Known rows, with every step that occurs
gikup -> banif -> roga: [-25 -11 -60  15  22   3  47  11  -3 -22 -46 -12   1   1   6  -5  -5 -11
 -12 -22   8  -8  38  54  18  41  22 -29  10 -17  -5 -25  14 -12 -34 -21
 -34 -49  -1  28   2  18 -25  47  34  22  19  39 -26   0]
roga -> zanoz: [ 37   0   5 -19  -5 -17 -17  21   3   4  54   5 -20 -38  58  10  -7   5
  -8   6  -3  32  -2 -51  -3 -29 -24  48  21  -9   6   6  19   7  20  13
 -24   8 -11  10 -22  -7  24 -21  -2  11 -12  29  10  26]
vufes -> gunap -> bini -> banif: [ -3  -8  22  17 -11  30 -40  23  -3 -14  18  33 -14 -55 -21  11 -23  12
 -18 -15  -1  -8 -26 -31  -2  35  32  23  17 -15 -29  -4 -27 -20   0 -20
  33  14  21 -31 -60 -10  15  -6   2 -11 -11 -13 -34 -14]
gunap -> bini -> banif -> roga: [-12   1  12  45  12  34 -28   1 -32  -4 -32  25  14  -9 -13 -30 -12  -8
 -11   0  15   2 -15  36  -6  54  71   6  29  19 -26 -22  21  45   8 -23
 -18  19 -29   7 -14   2  -9   7  13  10  25   8  -5 -23]
gikup -> banif: [ -9  -4 -32   0  16 -14   4  20   1 -31   3  -6  -4  -4   5   6   0  -9
  -8 -19 -11 -21  25  15   7  18   3 -11  20 -33   8  -8 -11 -46 -18 -20
 -18 -22  -3  18 -21  18   4  24  26  16 -24  32 -39  13]
zanoz -> bini -> gunap: [ -6  30   2 -15   1  22 -25  -4  -2  -5  12 -10  26 -49  14   1  11 -20
 -13  20   3 -31 -24 -29 -49 -40 -42  30 -21   2 -16  22  -1  -1   9 -35
  15 -43   6 -30 -12 -15  -7  15 -26  -8 -42 -32 -48   9]
roga -> banif -> fimo -> bini -> zanoz -> mivesum: [-60 -11  17   8   5 -47  11 -61  36  -4   2  24  40  94  -9   5  10  37
  37   5   1  45 -25  -5  15 -52 -22 -50 -34 -14 -29 -37 -29  15 -18  75
  19  19  29   2 -13  -2  36 -58 -14 -33  -4 -13  19 -14]
gikup -> banif -> fimo -> bini -> gunap -> vufes: [-60   8 -34   2   1   8  -3   5  35 -33 -20  -9  18  12 -40  66  43  21
 -20  34   5 -67  17  -2  22   6 -26 -15 -31 -68  -3  11 -87 -39 -22  30
  93 -68  47 -16  15  10 -67  12  11 -14  38 -56 -33   5]
gunap -> bini -> banif -> roga -> zanoz -> mivesum: [-17 -15  46  40 -28  -9  -8 -36  11  11  -9  -4  17  39  28  -8 -27 -25
  10  43   1  25 -33 -21  -8  45  10   5  23  69 -49  -2 -15  97  20 -14
 -36  26 -72  -7 -28 -19  27  -7  15   1  27   5  35 -28]
fimo -> banif -> roga -> mivesum -> zanoz -> bini: [ -2  41  23 -16 -17 -26   8 -13  -2  87 -42  -9 -14  56   6 -39  19 -16
  40  31 -34 -31  12 -10 -12  18 -36 -39 -40  71  37  22  50  21  53 -77
 -13  29 -49  -3  66  77 -22  51  22  48  64  19   3 -54]
gikup -> banif -> fimo -> bini -> zanoz -> mivesum: [-92  -7 -29  28  15 -33  29 -13  60 -21  -8 -20  25  86  -7  27  -3   9
  36  13 -30  16   7   5  43 -25 -17 -60 -31   7 -31 -43 -58 -48 -37  49
  45   0  29 -13   6  10  23 -23  39  -1   4  -4 -30 -29]
zanoz -> mivesum -> roga -> banif: [ 30 -36   3 -21   4 -17  10 -45 -22  -6   5 -23   1  85   0   2  23   9
   7  -3  14   9  23   8 -15  18 -20 -39  18 -12  11  35 -12  36 -28  -7
 -67  11 -27  -1 -20 -28  36  30 -60   5 -26   6  67  25]
banif -> roga -> zanoz -> bini -> gunap -> vufes: [ 11   2 -14  -1  -9  33 -17 -22  32  23   2   3  -5 -18  21  38  23 -29
 -22  48   0 -17 -35 -52 -33 -10 -51  62 -45  16 -36  47 -30  81  15  -8
  25 -84 -35 -36  15  -6 -55  24 -30   8  47 -27  15  12]
mivesum -> zanoz: [ 46  32   3 -23  -1  -6 -13  31   7  -4  26  -4 -25  -8  23 -20  10   6
 -11  -4  12 -17  -8  -5   2  11  -1  -2   8  14  21  19  29 -33   2  -6
 -26  35   7  25  10   3 -19  -5   7  20  16  42 -19 -10]
bini -> gunap: [  6   7  -3 -27   2  28  -4  20  -5  -6  21   2  25 -45  10  -1  12   9
 -16   5  23 -19  -4 -31 -35 -26 -13  31  20 -30 -16   9   9 -23 -19  -7
   3 -16  48   7  -7 -45 -31  -9 -23  14 -51 -17 -41  20]
gunap -> bini -> zanoz -> roga: [ 50  15  30  22  25  41 -79  64 -14   8  12  18 -39  17   1 -46 -27 -18
 -19 -44 -22  54 -34 -30   7 -23  37  40  55  22 -77  -8 -12   4  21  11
  23  52 -12 -53  34  22  32 -38  50  15 -35  38  -7  12]
vufes -> gunap -> bini: [ 23 -13 -13   3 -10  34 -33  76 -10   8  40  22  -8 -74   1   4 -12  28
 -53 -17 -11  -3  -3 -43   1  11  18   9  23 -28 -35 -15 -11 -40  13  -7
  36   6  44 -26 -47 -16 -11   1  19  -2  -6   2 -29  18]
gunap -> bini -> banif -> gikup: [ 14   0  40  15 -26  16 -34   8 -26 -20   6  -3  14 -40 -39 -26 -20  -9
 -18 -19 -24 -19 -32  18 -10  56  64  35  15  20  14 -35  -3   8  15   1
  39  38 -68  31 -53 -22   5   2  27  -6   5  -2   5   5]
roga -> banif -> fimo -> bini: [-30  -1   1   1   5 -50  -7 -16 -18 -15   3  25  27  12  -7   8  15  46
   3  -3  25  10  13  37  17 -27  -9 -28 -18 -67  26 -26   5  -9   5  61
  10 -16  40  16 -29  31  -5 -29 -11 -57  16 -23  12  19]
bini -> zanoz -> mivesum: [ -3 -11  -1   5  15  19  -5  -7  45   1  31 -10  11  39  10 -10   3   8
  26 -21 -20  47 -31 -37 -14 -32  -3 -11  12  19 -47  -7 -19 -13 -38   9
 -17  33   0   7   0 -40  43 -26   0  28 -57  22 -12 -10]
roga -> mivesum -> zanoz -> bini -> banif: [ -7  29  72 -10 -12 -35 -20 -51  23  16  -1  26 -19   9 -25  -5   4 -35
  66   4  -9 -44 -37 -26 -26  11 -30 -20 -15  73  53  36  -3   8  65 -62
 -20  49 -46 -23  33  38  25   2 -28 -11   8 -17  -4 -48]
bini -> gunap -> vufes: [ 32   0  -5 -24  -1  52 -25  23  12 -16  15   4  10 -30 -31  28  44  13
 -34  -9   9 -45 -15 -46 -40   8 -17  34   5 -59 -13  43 -46  -5 -22   0
  28 -31  23  -4  13 -40 -58  11 -19   9 -20 -33 -12  35]
roga -> banif: [ 22  -9  14 -22  15 -20 -17 -22 -18 -17  22  32   8   3   8  -9  12  24
   5 -30  24   5  -5   2 -22  -3  -4  -3  20 -62  18  -5  18   7   1  10
 -47  -7  -6  29 -43   7   8  -7 -21 -11 -31  17  12  28]
banif -> roga -> mivesum: [ -7 -30 -18   2  11  24  44  15 -18  42 -19  22  10 -23  -6  -7  -5  12
   6 -30  10  20  39   5 -13  -2  16 -16  39 -17  15 -16  41   3  22 -19
 -57  12  10  29  34  -5 -21  21  15  15  -6  -1  16  20]
banif -> fimo -> bini -> gunap: [-50  17  -9 -13  -3   6   7  19  -7  -5   4  -3  45 -48   2  26  10  34
 -18  43  25 -11  13   6   7 -56 -20   7 -20 -49   0 -12   2 -36  -8  42
  56 -27  88  -8   2 -19 -34 -31  -6 -25 -11 -55 -36   5]
gikup -> banif -> roga -> zanoz -> bini -> gunap: [-52  19 -22  -6 -13 -18  27 -35  19  17 -20  -8   2   6  39  30  -6 -60
  -4  59   1 -30 -15 -12  -7 -23 -42  29 -47  43 -32  10  -5  41   0 -34
  10 -94 -44 -34  -6  19 -28  33 -12  15  36  -2 -35 -14]
bini -> banif -> roga -> mivesum -> zanoz: [-15   1  37   0  -4  -6  51 -37   3  28 -37  34 -15  25 -22  -7  -4 -10
  44  -2  22 -27  -6  18  11  43  33 -23  12  51  33   9  40  18  17 -40
 -56  42 -10  28  51   9 -19   2 -13  18  40   5  17 -52]
mivesum -> roga: [ 56 -19 -35  -6  30  43 -19  30 -36  -4  20 -22 -31  -4   4   2   5   2
 -39  -3  -3   8  48   8   4   8   9  22  33 -13  24  25  27 -11 -26 -13
 -27  15   8  -9  10 -18  19  31 -34  36 -25  13  17  33]
vufes -> gunap: [ 20 -18 -32  -9  -4  25  14  50   1  -6  29  12 -20 -80   4  24 -19  22
 -29 -29   8  17  23 -23  -3 -11   1  15  -3 -52 -10  -2   2 -57 -24   4
  11 -26  77  -7 -37 -24   0   4  -3  -3 -30   1 -29  14]
gunap -> bini -> banif -> fimo: [-14  10  18  26   6  -4 -25  20   5 -32 -15  10  21 -46 -18 -28 -17   2
  12  22  21  -8   5  26  17  24  43  18  20  -6  -3 -19 -23   5  15  25
  25  50  -6   8 -23   4  15   1  45 -19 -13 -10 -13  -7]

Rows
[ 39  16  -2 -31 -25  -3   0  21 -26  24   6 -40   3 -14 -10 -39   2  11
   0  -9 -49  -5  21   7  -8  26  20  19 -24 -17  36 -22  26 -28 -10  -1
  35  20 -38  56 -21  -2   2  29  30  38  -4  22  -3  16]	fimo -> banif -> gikup
[-21  -1 -24 -19  -3 -30  73   7  16  30 -40  19 -21  48 -15  -1   0 -13
  23  -6  10 -59  25  20  31  37   7 -61  14  33  30   1  25 -30  30 -45
 -51  12 -12  40  52  36 -50  39  35  35  67  39  -9 -34]	gikup -> banif -> roga -> mivesum -> zanoz
[-14   5  23  19 -13   3 -19 -42 -28 -28   6   1   5 -18 -37  17 -15   8
 -13 -31 -37   0 -29  35 -12  30  38  12 -24   6  56 -45  18  -8  -9   6
  42 -13 -10  20 -35 -12  15 -32 -23 -44   9 -37   2   1]	fimo -> bini -> banif -> gikup
[-27  -6  -5  24 -14  10   0  40  17 -28   1  29   4 -80 -24   6 -25  19
   0  20  22  -2   8  -1  40  19  43  25  -2 -29 -26 -26 -46 -24   3  30
  64  18  46 -27 -46 -10   7  -2  37 -23 -10 -20 -20 -18]	vufes -> gunap -> bini -> banif -> fimo
[ 82  22  37 -40 -39 -56  17  -3 -22 -10   1 -12 -42  16  -6 -53  -7 -21
   6 -53   8  -2 -23  55  33   8  19   1 -13  10  36  10  11   8  28  20
  -8   8 -52  42  17  22 -11 -15  23 -37  21  39  59  12]	mivesum -> zanoz -> roga -> banif -> gikup
[-28   6 -29  11  10 -17  -7  33 -13 -12   4  -4  21 -37  10  11   2  36
 -17   4   1  21  32  25  18 -33  -2 -11  -9 -40  17 -28   5 -41  -7  45
  33  -7  59   3  -5  16  -3 -24  20 -27   3 -21 -18   9]	banif -> fimo -> bini
[  4  15  11  -6   7  50 -65   5 -11  -9  16  12  15  -3 -24  56  46  29
 -56  -2 -12 -37 -23 -46 -43  -4 -33  16 -11 -55  -5  24 -32  -7 -11  -2
  60 -49  49 -26   9 -19 -54 -24 -46 -18  17 -61 -19  21]	fimo -> bini -> gunap -> vufes
[ 23  -4  14 -14   0 -49  27  15 -14 -31 -25  -5  -1 -23   6 -50 -12  -8
  29 -33  51  36  37  64  35 -34   3  -4  11 -65  -4   1 -22   9  10  52
 -20  -7   9   9  22  33  19 -11  41 -43 -52  15  48  36]	zanoz -> roga -> banif -> fimo
[ 44 -51  -9 -27 -22 -19  37 -48 -30  -2  10 -42   9  55 -22 -13   5   6
   3 -18  -9   5  21  37  -4  26   1 -22  -4   2  35   9  -2  35 -21  13
 -32   5 -66  36 -41 -50  24  31 -37  -2  -3   3  96  32]	zanoz -> mivesum -> roga -> banif -> gikup
[ 30 -17  36  -1  25  24 -12  36   4  38  10  31 -46  15 -19 -19 -23 -14
  30 -70 -23  54  -2 -48  11 -46   2  16  50   8 -27  -2  -4 -22  23   7
 -12  47  10 -29  78  18  48 -41  25  13 -71  11  15  21]	bini -> zanoz -> roga -> mivesum
[-20   1   3  15  11 -13  24  -6  14 -49 -18   1  14 -55  -4 -17 -10   2
  34  13  40  13  21  37  26   1  34  20  -1 -21  15 -12 -17 -13 -20  27
   0  18  21  25 -12  -5  18  -2  13  -9 -39  -4  -4  -5]	bini -> banif -> fimo
[ 34 -14  12 -33 -22 -29  16 -26 -22 -10  19  10  15 -20 -25 -21   1  17
  -3 -51   0  -2 -10  31 -11   9  25   8  -6 -41  41 -32  23   2  -1  34
 -14  -8 -43  70 -56 -19  -1  -1   6 -24  -6  13  41  44]	roga -> banif -> gikup
[-21  24  12 -23 -17  11  40 -15  13  67 -26  15   9   2  -3  -8  17 -25
  13  38  16 -52 -19 -15 -26 -23 -35 -14 -22  67  13  34  32  18  47 -52
 -17  -2   0  -9  63   1 -55  21 -21  13  42 -27 -15 -43]	banif -> roga -> mivesum -> zanoz -> bini -> gunap
[ 35 -27 -31  -2  11  24  10   2 -19  -8  13 -60  -3  34   6   1  11  -3
 -10   6  -3  19  39   4 -13  17 -19 -23  27   6   9  37  -4   1 -33 -17
 -40  17 -10 -12   6 -43  31  33 -30  21 -36   7  44  18]	zanoz -> mivesum -> roga
[-24 -26 -31  12 -15 -38  64 -24  35   0 -14 -36   7  53  49  19 -16 -24
  18  26  -3  18  12   9  16  22 -27 -30  -5  28 -30  -2 -20  33 -18  -8
 -51 -41 -49  17  -8 -11   8  27  32  22  28  42  10 -11]	gikup -> banif -> roga -> zanoz -> mivesum
[  9 -27 -14   7 -17 -16  52 -11  17  16   7 -31  12  17  61   6 -15 -11
  13  25   6  58   0 -15  -8  -3 -24  -6   1  26 -32   3  17  55  -5   5
 -59 -13 -28  19  -2 -32  13   3  10  10  16  30  37   1]	banif -> roga -> zanoz -> mivesum
[-77   8 -32  22  35 -16   2   5  42 -18  -3  13  -5  41 -12  35   5  18
   7   9 -23  11  12   7  55 -36   9 -14 -25 -10 -17 -56 -29 -64 -30  53
  65  -8  46 -12   6  38  13 -28  32   9  22  11 -49 -24]	gikup -> banif -> fimo -> bini -> zanoz
[-24  18   8 -12  -1  28 -33   2 -30   4  22   4  27 -14   8  33  17  26
 -45  10  -3 -20 -18 -34 -36 -37 -21   9  -3 -32   0   0  20 -26  -9  -8
  33 -34  68 -23 -11 -17 -26 -37 -49 -18 -10 -55 -43  14]	fimo -> bini -> gunap
[-41  -7   4  47  18  25 -10 -43 -35 -11 -47  16   6  15 -13  21 -11   6
 -15 -13   2  19  -8  50 -15  27  43 -14 -13   2  12 -27  39  27 -30 -22
 -13 -35  27  -7  -7  18  -3 -25 -36 -23  28 -29  -7 -22]	fimo -> bini -> banif -> roga
[ 55  -1  -6  -9   8  -6 -44  -6 -17  16  44 -23 -50  -7  54  17  -3 -32
 -15  37 -29  28  18 -40  -5 -30 -51  60  -9  52  19  45  10  42  19 -23
  -3 -10 -61 -60  -3  17  54  28 -54  19  10  18  37  33]	mivesum -> roga -> zanoz -> bini
[ -9  38  13  28   3  -5   0 -54  12  -1 -41   1 -19   9  -2 -17  -5 -52
  21  17  11 -24 -31  50  -4  36  19 -15 -49  86  15  22  30  51  -5 -55
 -26 -12 -39  -8  25  36  -9  10 -20  -5  52  12  -6 -68]	mivesum -> zanoz -> bini -> banif -> roga
[ 13  28  38 -24  -7 -27 -18   5  11  41  16  16 -16  -6   4 -23  12 -17
  27  -4 -15 -37 -12 -31 -24 -20 -48 -22  -3  59  42  38  17 -13  71 -50
 -21  44 -38 -12  42  45   3  15   0  -2  16   3  -1 -17]	roga -> mivesum -> zanoz -> bini
[-23 -27 -40  29  35  22   8 -13  22   8   4 -34  -5  80 -10  30   5  20
   4  33 -23  54  24  -8  43 -41  -8 -18 -17  33 -17  -7 -24  -8 -45  54
  38  35  37 -43  31 -27  47 -25 -28  11  -2 -16  30 -13]	banif -> fimo -> bini -> zanoz -> mivesum -> roga
[ 77  31  14 -19  -3 -15 -16  39 -12 -13  -3 -25 -49  -1  25 -46 -15 -27
  -2 -28  14  15   1  13  27 -10  -8   3  23  21   4  39   8 -23  12 -16
 -21  22   5 -14  56  29   5 -15  32  -3 -17  45   5  -5]	mivesum -> zanoz -> roga
